Known rows, with every way that one mark hangs from another:
Z(Y): [ 2.54 -1.18 -0.37 -1.07 -0.72  1.18  1.11  1.51  0.56 -2.77  0.11 -5.07
 -0.56 -0.75  2.46  1.40  0.53 -1.91 -1.85 -0.67 -2.40 -0.30  1.14  4.09
  0.42]
P(Y): [ 1.21  0.10 -0.24 -1.00 -1.47  0.26  0.56  0.50  1.73 -1.66  0.19 -5.08
 -0.60  0.45  2.09  1.59  1.24 -1.74 -2.25 -1.49 -0.68  0.21  1.05  4.01
  0.96]
P(Q(D Z) Y(M)): [-2.33 -1.86  0.67  2.18 -0.88 -2.22  2.67  2.32  1.71 -1.11  1.20 -6.21
 -1.80  0.22  0.87  1.27 -2.14 -4.04 -1.31 -4.07 -2.25  2.44  0.27  6.60
  0.19]
Z(Y(M Q(D))): [-0.32 -3.66  0.90  0.01  0.52 -0.19  3.06  2.80  0.03 -3.31 -1.14 -7.55
 -3.66 -0.39  2.21  1.75 -1.93 -3.90 -0.44 -1.81 -2.66  1.90  2.11  4.29
 -0.06]
M(Y(Q(D))): [ 1.25 -1.47  1.28 -0.12 -1.16 -1.65  2.71  0.70  2.05 -4.24 -2.39 -5.71
 -1.45 -0.08  2.36  1.29 -0.40 -3.13 -1.07 -2.20 -2.01 -0.23  1.27  4.07
  0.15]
Y(M Q(D Z)): [-1.18 -2.80  1.15  1.07 -0.58 -0.78  3.06  1.15  0.44 -2.09 -0.92 -6.45
 -1.85 -1.07  1.89  0.30 -1.91 -3.30  0.37 -2.52 -2.25  0.21  1.19  4.26
  0.05]
R(Z(Q(D) Y(M))): [ 0.86 -3.11 -0.43  0.72  1.34 -0.95  3.16  1.76 -0.01 -4.62  0.20 -7.44
 -3.23 -0.73  1.19  2.26 -1.87 -4.20 -0.80 -3.35 -4.71  1.09  1.30  4.73
  0.25]
Q(Z): [ 1.66 -0.26 -0.35  0.01 -1.86  0.92  1.14 -0.16  0.80 -1.67  0.29 -3.84
  1.18 -1.47  2.04 -0.02  0.55 -1.20 -0.85 -1.29 -2.18 -2.02  0.18  4.36
  0.44]
R(Z(Y)): [ 3.04 -0.51 -0.76 -0.82 -0.78  0.55  1.63  0.17  0.35 -3.76  1.21 -5.47
  0.42 -0.84  2.82  0.79  0.58 -2.02 -1.22 -1.80 -3.90  0.13  0.97  4.45
  0.96]
P(Y(M)): [ 0.46 -0.61 -0.21 -0.65 -0.31  0.11  0.49  2.17  1.24 -1.76  0.99 -6.95
 -2.82 -0.11  2.33  2.57  1.70 -2.19 -1.68 -1.54 -0.13  0.78  1.86  4.16
  0.80]
P(Q): [ 2.15 -0.81 -0.73 -0.20 -0.68  0.89  1.04  1.78  0.99 -3.08 -0.35 -3.98
  0.24 -0.25  2.31 -0.31  0.48 -2.36 -2.06 -1.84  0.42  1.37  1.46  2.41
  0.05]
P(Q Z): [ 1.14 -0.27 -0.60 -0.33 -1.58  0.44  0.58  0.98  0.73 -3.14  1.11 -4.20
  0.41 -1.18  2.32 -0.65  0.01 -2.23 -1.54 -2.79  0.09  2.16  0.63  3.12
  0.23]
Y(M Q): [ 0.97 -2.00  0.18 -0.50  0.55  1.14  1.50  2.08 -0.48 -3.55 -0.88 -7.08
 -2.88 -1.17  2.89  0.78  0.96 -2.22 -0.17 -0.77  0.50  1.15  2.50  1.86
  0.43]
R(Z(M(Y) Q)): [ 3.98 -0.84 -1.07  0.27  0.24 -1.02  3.12  1.53  0.11 -6.96  0.03 -7.31
 -2.66 -2.34  1.31  2.48  0.66 -3.54 -1.04 -3.88 -3.37  0.27  1.12  4.68
  1.19]
P(Z(Q)): [ 1.36 -0.84 -0.63 -0.64 -0.92  0.99  0.98  0.06 -0.26 -4.37  0.11 -4.86
 -0.68 -1.77  1.31  0.58  0.21 -2.03 -1.20 -2.61 -1.17  0.00  0.21  2.37
  0.32]
Z(Q(D)): [ 1.24 -2.40 -0.32 -0.30 -0.13 -0.04  2.32  0.41  1.42 -3.35 -2.27 -4.22
 -1.34  0.35  1.09  0.79 -1.33 -2.97 -2.03 -2.58 -1.36 -0.79  0.96  2.71
 -0.16]
Z(M Q(D) Y): [ 1.51 -4.10 -0.65  0.32  0.65 -0.42  3.87  3.01  0.15 -4.00 -1.46 -6.28
 -3.87 -0.98  0.42  2.37 -3.03 -4.76 -2.04 -3.38 -3.61  1.39  1.33  5.28
  0.25]
M(Y): [ 3.22  0.49 -0.16 -0.99 -1.47 -0.22  0.88  0.98  1.77 -3.77 -0.44 -4.95
 -0.72 -1.08  2.73  1.84  2.39 -1.51 -1.79 -1.00 -1.47 -1.94  1.18  3.96
  0.46]
M(Y(Q(D Z))): [ 0.34 -1.52  1.69  1.00 -2.11 -2.02  3.29  0.23  1.55 -3.69 -1.37 -5.50
 -0.36 -1.11  1.60  0.88 -1.38 -3.14 -0.17 -2.72 -4.17 -1.04 -0.06  5.66
  0.25]

Rows:
[ 0.50 -2.99  0.93 -0.53 -0.71 -0.11  3.09  1.29  0.59 -3.21 -1.83 -5.77
 -1.65  0.13  2.04  0.94 -2.29 -3.47 -1.08 -1.86 -3.02  1.51  1.31  4.00
  0.11] => Z(Y(Q(D)))
[-0.12 -2.84  0.68 -0.15  0.34 -0.37  2.50  1.66  0.78 -2.78 -1.95 -6.62
 -3.05  0.15  2.62  0.91 -1.14 -3.36 -0.49 -1.93 -0.22  1.15  2.42  2.87
  0.00] => Y(M Q(D))
[-0.85 -3.10  0.30  1.99 -0.31 -1.17  3.20  3.33  0.45 -1.98  1.04 -6.15
 -1.80 -1.05  1.18  0.91 -2.88 -4.20 -0.82 -3.11 -4.12  1.85  0.55  6.59
 -0.49] => P(Q(D Z(Y(M))))
[ 1.83 -2.27  0.59 -0.21 -0.64 -2.16  3.82  2.28  1.60 -4.54 -2.36 -6.91
 -3.49 -0.91  2.09  2.03 -1.46 -4.29 -1.09 -3.23 -1.89  1.04  1.98  5.24
  0.59] => Z(M(Y(Q(D))))
[ 3.18 -2.46 -1.44  0.20  0.85  0.47  3.45  2.03 -1.14 -5.78  0.43 -7.18
 -2.64 -2.06  1.09  1.80 -1.01 -3.77 -1.13 -3.56 -4.34  1.89  1.17  4.63
  1.15] => R(Z(M Q Y))
[ 1.69 -3.13 -0.90  0.06  0.43 -0.44  3.41  1.80  0.92 -3.56 -2.31 -5.26
 -3.33 -0.62  0.76  1.57 -2.18 -4.18 -2.01 -3.52 -1.01  0.47  1.58  4.10
  0.30] => Z(M Q(D))
[ 1.09 -2.41  0.65  0.08 -0.59 -0.72  3.61 -0.05  0.40 -4.11 -0.86 -6.18
 -0.46  0.17  2.40  0.42 -2.24 -3.47 -0.70 -3.01 -4.43  1.91  1.14  4.54
  0.63] => R(Z(Y(Q(D))))
[ 0.15 -2.60 -0.25  0.22 -0.95 -1.43  3.29  2.97  0.79 -3.22  0.87 -5.93
 -2.49 -1.18  1.50  0.96 -3.78 -5.07 -1.89 -4.64 -2.69  3.91  0.90  6.86
  0.19] => P(Q(D) Z(M Y))
[ 2.98 -1.47  0.23 -0.39 -0.62 -0.47  2.84  2.55  0.28 -5.46 -1.26 -7.34
 -3.44 -2.02  2.44  1.92  0.65 -3.30 -0.73 -2.27 -1.26  1.11  2.09  4.05
  0.94] => Z(M(Y(Q)))
[-0.24 -2.21  1.16  0.86 -1.72 -0.68  3.18 -0.18  0.88 -2.03 -1.71 -4.55
  0.18 -0.54  1.73 -0.47 -2.20 -2.72 -0.23 -2.60 -2.66 -0.39  0.38  4.36
  0.12] => Y(Q(D Z))
[-1.00 -1.04  0.19  1.85 -0.63 -0.86  1.50  2.87  0.52 -1.99  2.07 -6.77
 -1.51 -0.98  1.18  1.28 -0.33 -3.18 -0.89 -3.02 -1.66  2.45  0.57  5.59
  0.44] => P(Q(Z) Y(M))
[ 0.74 -2.62 -0.05  0.87 -1.25 -0.78  3.66  1.94  0.79 -1.54  0.15 -5.49
 -1.90 -1.52  1.21  1.57 -3.16 -3.94 -1.30 -3.20 -4.97 -0.23  0.43  7.88
  0.37] => Q(D Z(M Y))
[ 3.47 -0.71  0.01 -0.12 -0.50 -1.19  3.34  1.25 -0.10 -6.37 -0.42 -7.89
 -2.47 -2.16  2.80  1.57  0.70 -3.35 -0.36 -3.26 -2.60  1.56  1.85  4.52
  1.60] => R(Z(M(Y(Q))))
[-2.50 -2.50  1.55  1.49 -0.96 -1.88  3.15  1.34  0.90 -1.64 -0.03 -7.51
 -2.55 -0.15  1.21  1.50 -2.03 -3.63 -0.11 -3.38 -2.83  1.68  0.54  5.91
  0.48] => P(Y(M Q(D Z)))
[ 1.05 -3.17 -0.20 -0.03  0.20 -0.09  2.91  1.55  0.77 -3.54 -1.51 -5.08
 -1.95 -0.14  0.63  1.74 -2.16 -3.60 -2.00 -2.49 -3.77  0.17  0.64  3.92
 -0.21] => Z(Q(D) Y)
[ 0.02 -1.99  0.64  0.79 -0.40  0.71  2.01  1.67 -0.84 -3.05 -0.11 -6.90
 -1.71 -2.29  2.17  0.33  0.07 -2.18  0.87 -1.45 -1.58  0.31  1.34  3.30
  0.30] => Y(M Q(Z))
[ 2.13 -3.28 -0.86  0.44  0.71 -1.04  4.41  1.70 -0.01 -4.95 -0.50 -6.86
 -2.91 -0.97  0.88  1.99 -3.16 -4.78 -1.56 -4.60 -4.99  1.69  0.91  5.97
  0.72] => R(Z(M Q(D) Y))
[-0.64  0.05  0.20 -0.68 -1.33 -0.36  0.32  1.09  0.97 -2.18  2.37 -7.21
 -2.56 -0.83  2.25  2.35  1.22 -2.30 -1.19 -2.56 -0.57  1.37  0.88  4.94
  1.00] => P(Y(M) Z)
[ 1.04 -0.96  0.18  0.60 -1.53 -2.77  2.93  2.24  2.11 -4.06  0.35 -5.94
 -2.53 -1.54  1.68  1.61 -1.97 -4.82 -1.79 -4.95 -1.75  2.30  0.79  6.78
  0.30] => P(Q(D) Z(M(Y)))
[ 2.94 -1.73 -0.65  0.71  0.06 -2.47  4.15  0.96  1.33 -5.94 -0.98 -6.74
 -3.02 -1.38  1.09  2.33 -1.21 -4.59 -1.29 -4.84 -4.09  0.15  1.09  5.98
  0.81] => R(Z(M(Y) Q(D)))
[ 0.95 -1.84 -0.20  0.67 -1.49 -0.95  3.29  0.77  1.46 -0.92 -0.67 -4.43
 -1.21 -1.10  1.44  0.69 -2.22 -3.30 -1.23 -3.32 -2.44 -1.14  0.69  6.57
  0.48] => Q(D Z(M))
[-0.25 -1.96  0.42  0.18 -1.46 -1.03  2.15  1.56  1.23 -2.88  0.82 -4.73
 -0.37 -0.27  1.78  0.45 -2.92 -3.86 -1.86 -3.82 -3.04  2.91  0.25  5.56
 -0.17] => P(Q(D) Z(Y))
[ 2.13 -2.43 -0.93  0.29  1.56  0.67  2.36  2.17 -1.23 -5.63  1.19 -7.84
 -2.89 -1.90  1.52  2.20  0.26 -3.17 -0.47 -2.38 -4.22  1.30  1.30  3.64
  0.51] => R(Z(Q Y(M)))
[ 1.57 -0.61  1.12  0.76 -2.01 -0.61  2.35  0.79  0.27 -4.64 -0.41 -6.12
 -0.31 -2.28  2.01  0.86  0.54 -2.13  0.12 -1.88 -3.57 -0.87  0.19  4.41
  0.49] => M(Y(Q(Z)))
[ 0.89 -3.87  0.33  0.00 -0.06 -0.47  4.20  2.67  0.21 -3.54 -1.84 -6.89
 -3.56 -0.64  1.83  1.51 -2.93 -4.62 -1.28 -2.92 -2.85  2.52  1.95  5.31
  0.50] => Z(M Y(Q(D)))
[ 0.70 -1.70  1.13 -0.16 -1.69 -2.30  3.35  1.13  1.20 -4.72 -0.86 -7.10
 -3.30 -1.79  1.97  1.77 -1.73 -4.45 -0.68 -4.29 -2.31  1.57  1.15  6.01
  0.67] => P(Z(M(Y(Q(D)))))
[ 1.55 -1.11  0.27  0.90 -1.86 -2.33  3.43  1.19  2.26 -2.48 -0.32 -5.45
 -1.85 -1.85  1.49  2.03 -1.49 -3.61 -1.18 -3.50 -4.06 -1.84  0.40  7.89
  0.53] => Q(D Z(M(Y)))
[ 1.35 -1.84 -0.71  0.02 -0.78  0.32  2.36  3.43 -0.42 -4.10  1.91 -6.46
 -2.26 -2.23  1.72  0.98 -1.71 -4.13 -1.62 -3.67 -2.17  3.95  0.97  5.62
  0.64] => P(Q Z(M Y))
[-0.55 -2.53  0.43  0.84 -0.65 -0.73  2.67  2.05  0.90 -1.18  0.81 -6.22
 -2.02 -1.23  1.67  1.77 -1.82 -3.35 -0.56 -2.05 -4.89 -0.78  0.58  6.75
 -0.15] => Q(D Z(Y(M)))
[ 0.14 -2.92  0.78  0.87 -1.23 -0.91  4.11  1.08  0.47 -2.46 -1.70 -5.76
 -1.86 -1.27  1.35  0.05 -2.92 -3.90 -0.28 -3.58 -2.54  0.64  1.01  5.60
  0.68] => Y(Q(D Z(M)))
[ 0.35 -2.00  0.66  0.54 -1.80 -0.49  2.75  0.53  1.32 -1.09  0.06 -4.33
  0.25 -0.58  1.46  0.97 -2.33 -2.82 -1.17 -2.26 -5.22 -1.38 -0.30  6.64
  0.04] => Q(D Z(Y))
[ 1.01 -1.12 -0.25 -0.17 -1.45  0.50  1.17  2.08 -0.07 -3.85  1.88 -5.26
 -0.19 -1.58  2.00  0.31 -0.93 -2.94 -1.54 -2.77 -2.46  2.90  0.48  4.60
  0.25] => P(Q Z(Y))
[ 1.46 -2.17  0.25 -0.10  0.71  0.49  2.52  1.94 -1.25 -5.07  0.87 -8.47
 -2.40 -1.62  2.99  1.32  0.15 -2.96  0.34 -1.99 -3.43  2.56  2.00  3.65
  0.80] => R(Z(Y(M Q)))
[ 0.31 -3.87 -0.11  0.34  1.27 -0.22  2.85  3.09  0.34 -3.64 -0.90 -7.00
 -4.07 -0.70  0.91  2.56 -1.95 -4.04 -1.30 -2.26 -3.38  0.85  1.42  4.28
 -0.32] => Z(Q(D) Y(M))
[ 2.42 -0.81 -0.23  1.55 -1.32 -1.52  3.00  3.02  0.67 -4.27  0.79 -6.06
 -1.40 -2.70  1.44  1.26 -0.55 -3.47 -1.02 -3.58 -2.77  0.99  0.46  6.64
  0.45] => P(Q(Z(M(Y))))
